Each row was made from one small tree. The marks that hang from a mark follow it in brackets, in the order of their numbers. Every link used is in the known rows. Write each row's tree.
Known rows:
Z735[Z877[Z784 Z818 Z834 Z907 Z971]]: [-2.374  0.370  0.267  1.286  2.923  1.214  0.065  0.127  1.346  0.619
  1.050  0.937 -1.377  1.811  1.747  0.665  2.401  1.272  0.208  0.965
 -1.174 -6.960  0.244  1.827  0.139]
Z784[Z877[Z818]]: [ 3.104 -1.080 -2.043 -1.258 -0.346 -0.167 -0.160 -0.468 -0.354  0.334
  0.893  0.720  1.454 -0.929 -1.720  0.842 -0.562  1.082 -0.639  0.000
  1.775  1.535  2.542  0.841  0.057]
Z818[Z877]: [ 0.935 -0.748 -3.035 -0.570  0.912 -0.145 -0.324 -0.949  0.688  2.072
  0.443 -1.111  1.087 -2.318  0.032 -0.820 -1.159  0.764 -1.076  0.410
  3.124  4.170 -0.600 -1.173 -2.000]
Z834[Z877]: [ 0.481 -2.193 -3.264 -1.467 -0.034 -1.407 -0.138  0.181  1.040  0.567
  0.193  0.040  0.361 -0.576 -0.991 -0.479 -1.350 -0.104 -1.627  0.664
  0.902  4.933  1.188 -0.750 -2.381]
Z915[Z877[Z907 Z971]]: [-0.880 -0.984 -3.304  0.616  0.173  0.504 -0.583 -1.842 -0.243  1.548
 -0.102 -0.148  0.796 -0.713  4.133  1.060  0.401  1.281  0.426  2.261
  0.383  0.484 -0.019  3.596 -0.851]
Z246[Z877[Z735 Z818 Z834 Z907 Z971]]: [ 2.817  1.472  2.887  0.470  0.408  1.402 -0.223  1.473 -0.156 -0.514
 -0.043  1.594 -0.997 -0.888  2.772  1.348  1.007  0.891 -0.109  1.550
 -2.346 -4.195  0.505  2.466  0.820]
Z978[Z877[Z784[Z256] Z818 Z834 Z907 Z971]]: [-4.763 -0.622  2.106  0.405 -0.988  1.205  0.342 -0.514 -1.333 -1.363
 -0.154 -0.376  0.826  2.352  0.567 -0.830  1.354 -0.456  0.918 -2.063
 -2.933  0.827  0.587  0.994 -0.334]
Z877[Z735]: [ 2.708 -0.225 -2.450 -0.324  0.726 -0.564  0.621  0.171  0.601  0.640
 -0.401  0.040 -0.626 -2.756 -0.566  0.443 -2.015  0.130 -0.042  2.421
  0.070  2.044  0.291 -1.081  0.520]
Z841[Z256]: [ 4.063 -0.672 -3.946 -0.405 -0.021 -2.614 -0.185 -0.223  0.512  1.919
  0.275  0.037 -0.763 -0.580  1.497  0.372 -0.937 -0.755 -0.523  3.427
  0.978  4.964  0.463  0.097 -1.138]
Z978[Z877[Z735 Z834 Z971]]: [-0.691 -0.563  0.245  0.241 -0.394  0.988  0.166 -0.645  0.069 -2.057
 -0.884 -0.271 -1.162 -1.410  2.491  0.785 -0.376 -0.336  0.517  1.100
 -1.645  2.061  0.292  0.014 -0.431]
Z818[Z877[Z735 Z784[Z256] Z907 Z971]]: [-1.716  1.813  0.595  0.591 -0.627  0.717 -0.033 -0.156  0.390  0.634
 -0.418 -0.251  1.101  0.228  0.388 -0.686 -0.064 -0.412  0.915 -2.856
  0.774 -0.468 -3.418 -0.798  1.110]
Z978[Z877[Z735 Z784[Z256] Z818 Z834 Z907 Z971]]: [-3.020  0.352  3.516  0.443 -0.972  1.422  0.701  0.223 -0.840 -2.185
 -0.588  0.202  0.433  1.654  0.336 -0.502  0.777 -0.812  1.409 -2.289
 -3.454 -0.639  0.482  0.632  1.506]
Z877[Z834 Z971]: [-0.672 -0.471 -1.588  0.870  0.610  0.031 -0.910 -0.451 -0.558 -0.267
 -0.556  0.043 -1.759 -1.530  1.939  1.317  1.088  0.099 -0.062  3.126
 -1.066  0.071 -0.608 -0.296 -1.377]
Z784[Z256 Z877[Z834]]: [ 1.314 -0.112 -0.494 -1.219 -1.840 -0.379 -1.057 -0.637  0.335 -0.841
  0.642 -0.537 -1.152 -0.602 -1.290  0.700  0.267 -1.788 -0.574 -3.450
  0.342  3.439  1.384 -1.472  0.687]
Z915[Z877[Z735 Z784 Z818 Z834 Z907 Z971]]: [-0.350  0.237  1.584  1.656  0.748  1.920 -1.208 -0.162 -0.554 -1.413
 -0.044  0.371 -0.550 -0.909  2.314  0.433  1.578  0.893  0.551  2.703
 -2.191 -5.202  0.551  4.808  1.033]
Z818[Z877[Z735 Z784[Z256] Z834 Z907 Z971]]: [-1.864  2.028  2.521  1.173 -0.253  1.174 -0.854  0.095  0.805 -0.502
 -0.299 -0.458 -0.425 -0.318  1.012 -0.314  1.319 -1.204  0.498 -2.554
 -0.633 -2.109 -2.750 -0.842  1.413]
Z818[Z877[Z735 Z784[Z256[Z841]] Z834 Z907 Z971]]: [-1.823  0.902  3.230  1.165  0.281  0.206 -0.175 -1.320  1.257  1.000
 -0.402 -1.553 -0.192 -0.418  1.795  0.568  1.309 -0.715 -0.029 -1.561
  1.850 -2.229 -2.249 -1.610  0.406]
Z834[Z877[Z735 Z784[Z256] Z818 Z907 Z971]]: [-1.425  0.389  1.798 -0.384 -1.240 -0.030  0.415  1.631 -0.190 -1.086
 -0.591  1.767  1.828  2.524 -2.033 -0.647  0.276 -0.186  0.507 -2.421
 -2.546 -1.398 -0.161  0.144  1.162]
Z246[Z877[Z818 Z834]]: [ 3.171 -0.503  0.289 -0.839  0.265  0.757 -0.844  0.954 -0.614  0.283
  0.792 -0.046 -1.283 -1.336 -0.606 -0.647 -0.175  0.627 -1.554  1.622
 -0.346  1.426  1.743  1.410 -1.829]
Z834[Z877[Z735 Z784[Z256[Z841]] Z818 Z907 Z971]]: [-1.732 -0.578  2.629 -0.391 -0.762 -0.858  1.157  0.320  0.095  0.425
 -0.545  0.722  2.113  2.362 -1.689  0.154  0.349  0.335 -0.159 -1.265
  0.181 -1.213  0.542 -0.723  0.386]
Z971[Z877[Z784]]: [ 3.003 -0.665 -3.102 -0.878  1.208 -1.159  0.203 -0.311 -0.432 -0.189
  0.871 -1.076 -0.182 -0.752 -0.285 -1.212 -2.337  0.138 -0.565  1.690
  3.679  1.548  0.868  0.414 -1.154]

Which tree is each row?
[-0.613  1.279  2.094  0.415  0.197  0.645 -0.438  0.195  1.816  0.131
  0.239 -1.276 -0.618 -1.413 -0.025 -1.102  0.286 -1.888 -0.245 -3.170
 -0.118 -0.545 -1.440 -1.211  1.597]
Z818[Z877[Z735 Z784[Z256] Z834 Z907]]
[-2.455  0.220 -0.608  0.737 -1.161 -0.045 -1.438 -0.237 -1.317 -0.927
 -0.424 -0.717 -1.951  0.384 -0.999 -0.468  0.923 -1.302  0.433  0.066
 -1.516  1.081 -2.016 -1.284 -1.049]
Z877[Z784[Z256] Z834 Z971]
[-0.865 -1.811 -2.246 -0.455 -0.414 -1.823  0.480 -1.662 -0.582  2.418
  0.074 -2.462 -0.121 -0.215 -2.578 -0.751 -1.637 -0.500 -0.430  0.754
  3.129  4.643 -0.434 -2.476 -1.845]
Z877[Z784[Z256[Z841]]]
[ 2.344 -0.495 -2.302 -0.533  1.958 -1.163  0.837 -0.635  0.669  0.549
  0.968 -0.785  0.306 -0.678  1.993 -0.217 -1.497  0.060 -0.373  1.156
  2.873 -0.924  1.128  1.401  0.035]
Z971[Z877[Z784 Z907]]
[ 4.177  0.778  0.596 -0.405  2.394 -0.361  1.467  0.935 -0.003 -0.546
  0.762  0.771  1.544 -0.546  0.238 -0.443 -1.552  0.999  0.088  1.078
  1.338 -3.845  2.520  1.707  2.529]
Z971[Z877[Z735 Z784 Z818 Z907]]
[ 0.132  0.143 -2.014 -1.002 -2.831 -0.175 -0.532 -0.936 -0.957 -0.052
 -0.059  0.455  0.671  0.807 -0.992  1.162 -0.103 -0.215  0.587 -2.938
  1.019  3.359 -0.448 -1.133  0.168]
Z784[Z256 Z877[Z971]]
[ 3.134  0.459  2.098 -0.654  0.549 -1.221  0.543 -0.377  0.091 -0.919
  0.439 -1.909 -1.241 -0.364 -1.261 -0.508 -1.448 -1.107 -0.544 -0.538
  3.230  0.526  1.628 -2.314  1.435]
Z971[Z877[Z735 Z784[Z256[Z841]] Z834]]
[-1.374 -1.468 -1.373 -0.323 -0.501 -0.361 -0.684  0.776 -0.960 -0.870
 -0.133  1.058  1.072  1.402 -2.071 -0.884  0.147  1.097 -0.697  1.587
  0.004  0.705  0.061  1.139 -3.196]
Z834[Z877[Z784 Z818 Z971]]
[-4.260 -1.044  0.134 -0.189 -1.402  0.790  1.168 -0.732 -1.760 -0.074
 -0.305 -0.160  2.458  2.894 -0.155 -1.129 -0.112  0.185  1.298 -2.207
 -1.309  2.706 -0.126  0.908 -0.503]
Z978[Z877[Z784[Z256] Z818 Z907 Z971]]
[-1.544  0.494  3.775  1.250  0.567 -0.065  0.675 -0.211 -0.369  0.315
 -0.545 -0.003 -0.101  0.717 -0.226  1.131  1.702 -0.063  0.569  0.756
 -1.104 -4.241  0.189 -0.890  1.719]
Z877[Z735 Z784[Z256[Z841]] Z818 Z834 Z907 Z971]
[-2.878  0.106 -0.364  0.625 -0.289  0.050  0.470  0.140 -1.614  0.857
 -0.257  0.689  1.511  1.939 -1.144 -0.288  0.956  0.406  1.187 -0.213
 -1.575 -0.769 -0.915  0.283  0.383]
Z877[Z784[Z256] Z818 Z907 Z971]
[-1.629 -0.066  1.079  0.309  0.679  0.039  0.052  0.491 -0.279  0.337
  0.495 -0.337 -0.228  0.396 -1.555 -0.811  1.143 -1.057 -0.007 -0.748
 -2.231 -0.811  0.754 -0.243  1.043]
Z877[Z784[Z256] Z818 Z834 Z907]
[ 0.886 -0.475 -1.229 -0.605 -0.670 -0.463 -0.128  0.807  0.558 -0.979
 -0.777  1.363  0.116 -0.310 -0.026  0.637 -0.983  0.381 -0.429  0.989
 -0.487  1.360 -0.251 -0.596 -0.920]
Z834[Z877[Z735 Z971]]
[-0.900  0.444 -1.784  0.589  1.902  0.737 -0.322 -0.274  1.219  0.515
  0.661  0.317 -2.497  0.535  1.795  0.923  1.144  0.980 -0.107  0.976
  0.093 -1.954 -0.228 -0.624 -0.673]
Z735[Z877[Z834 Z971]]
[-1.605  0.357  2.333  1.291  0.165 -0.660  0.286 -1.018  0.387  0.591
 -0.810 -0.991 -1.426 -0.299  1.489  1.495  1.259 -1.119  0.530  0.722
 -0.213 -2.751 -1.349 -1.425  1.186]
Z877[Z735 Z784[Z256[Z841]] Z834 Z907 Z971]
[-1.664 -0.922 -0.518 -0.190  0.433 -1.072  0.565 -2.178  1.156  3.866
  0.610 -2.783  1.634 -0.212  0.090 -0.964 -0.562 -0.285 -0.918 -1.790
  4.780  2.853 -1.140 -1.609 -1.395]
Z818[Z877[Z784[Z256[Z841]] Z907]]
[-2.657  0.875  0.349  0.657 -1.013  0.871 -1.855 -0.476 -0.564 -0.415
 -0.030 -1.333 -0.743  0.419 -0.785 -1.465  1.035 -0.801 -0.083 -1.982
  0.823  1.699 -2.998 -1.411 -1.793]
Z818[Z877[Z784[Z256] Z834 Z971]]
[-0.904  0.352  1.116 -0.725 -1.986  0.215 -0.155  1.960 -1.149 -1.918
 -0.631  1.492  1.343  2.399 -4.505 -1.578 -0.669 -0.030  0.265 -2.017
 -1.618  1.199 -0.452 -0.871 -0.058]
Z834[Z877[Z735 Z784[Z256] Z818 Z971]]
[-1.028  1.344  0.861  0.773 -1.265  0.441 -0.948  0.606 -0.954 -1.806
 -0.787 -0.134 -2.324 -0.198 -1.323 -0.263  0.284 -1.508  0.952 -0.292
 -2.266 -0.387 -1.992 -1.582  0.851]
Z877[Z735 Z784[Z256] Z834 Z971]
[ 3.157  1.078 -0.472 -0.099 -0.353  0.456  0.185  0.499  0.505  0.895
 -0.438  0.875 -0.809 -1.253  3.512  1.198 -0.785  0.697  0.223  1.487
 -0.140 -1.232 -1.394  1.780  0.079]
Z246[Z877[Z735 Z907 Z971]]
[ 2.820  0.835  1.847  0.153 -0.533  1.130 -0.846  0.369 -0.358 -2.407
 -0.053  1.852 -0.534 -1.315  0.011  2.271  1.326  0.808  0.164  0.408
 -1.184 -3.377  1.764  1.058  1.809]
Z784[Z877[Z735 Z818 Z834 Z971]]
[-0.038 -0.447 -0.740 -1.430 -1.955 -0.992 -0.224  1.224  0.713 -1.113
 -0.219 -0.291 -0.232  0.434 -4.173 -2.159 -2.289 -1.611 -0.669 -2.697
 -0.267  4.379 -0.228 -1.935 -0.309]
Z834[Z877[Z735 Z784[Z256]]]
[ 0.302 -0.467  0.094 -0.277 -0.609  0.001 -0.308  1.464 -0.514 -1.758
 -0.502  1.548  0.714  0.824 -2.384 -0.701 -0.500  0.836 -0.270  1.497
 -0.731 -1.054  0.133  0.952 -1.358]
Z834[Z877[Z735 Z784 Z818 Z971]]
[ 2.902  0.525  2.351 -0.878  1.223 -1.182  2.412  0.043 -0.207  0.913
  0.705 -0.381  2.357  1.184 -1.229 -0.345 -1.524  0.688  0.054 -1.044
  3.080 -1.677  2.809 -0.727  2.886]
Z971[Z877[Z735 Z784[Z256[Z841]] Z818 Z907]]
[-1.865 -0.758 -2.927  1.055  0.814 -0.486 -0.194 -0.989 -0.044  1.180
 -0.353 -0.146 -0.309 -0.509  2.561  1.007  0.438  0.232  0.580  3.196
  0.143 -1.712 -1.943  1.417 -1.501]
Z877[Z784 Z907 Z971]
[ 0.577 -0.378 -2.041 -0.385  3.253  0.339  1.828  0.160  1.742  2.982
  1.355  1.016  0.922  0.902  0.558  0.399  0.118  2.074 -0.213  0.019
  0.453 -2.330  2.219  0.328  0.957]
Z735[Z877[Z818 Z907]]
[ 2.735  1.353  1.414  0.514  0.077  0.945 -0.623  0.666  0.776 -0.273
 -0.322  0.571 -2.261 -1.822  4.307  1.606  0.653 -0.150 -0.252  1.450
 -1.547 -3.060 -0.983  1.854  0.312]
Z246[Z877[Z735 Z834 Z907 Z971]]
[ 2.189 -0.975 -0.285 -1.458  0.322 -0.428  0.678  1.715  0.490 -0.691
 -0.149  1.417  1.391 -0.621 -2.583 -0.573 -1.310  0.807 -1.126  0.536
 -0.597  2.034  2.469 -0.499  0.106]
Z834[Z877[Z735 Z818]]
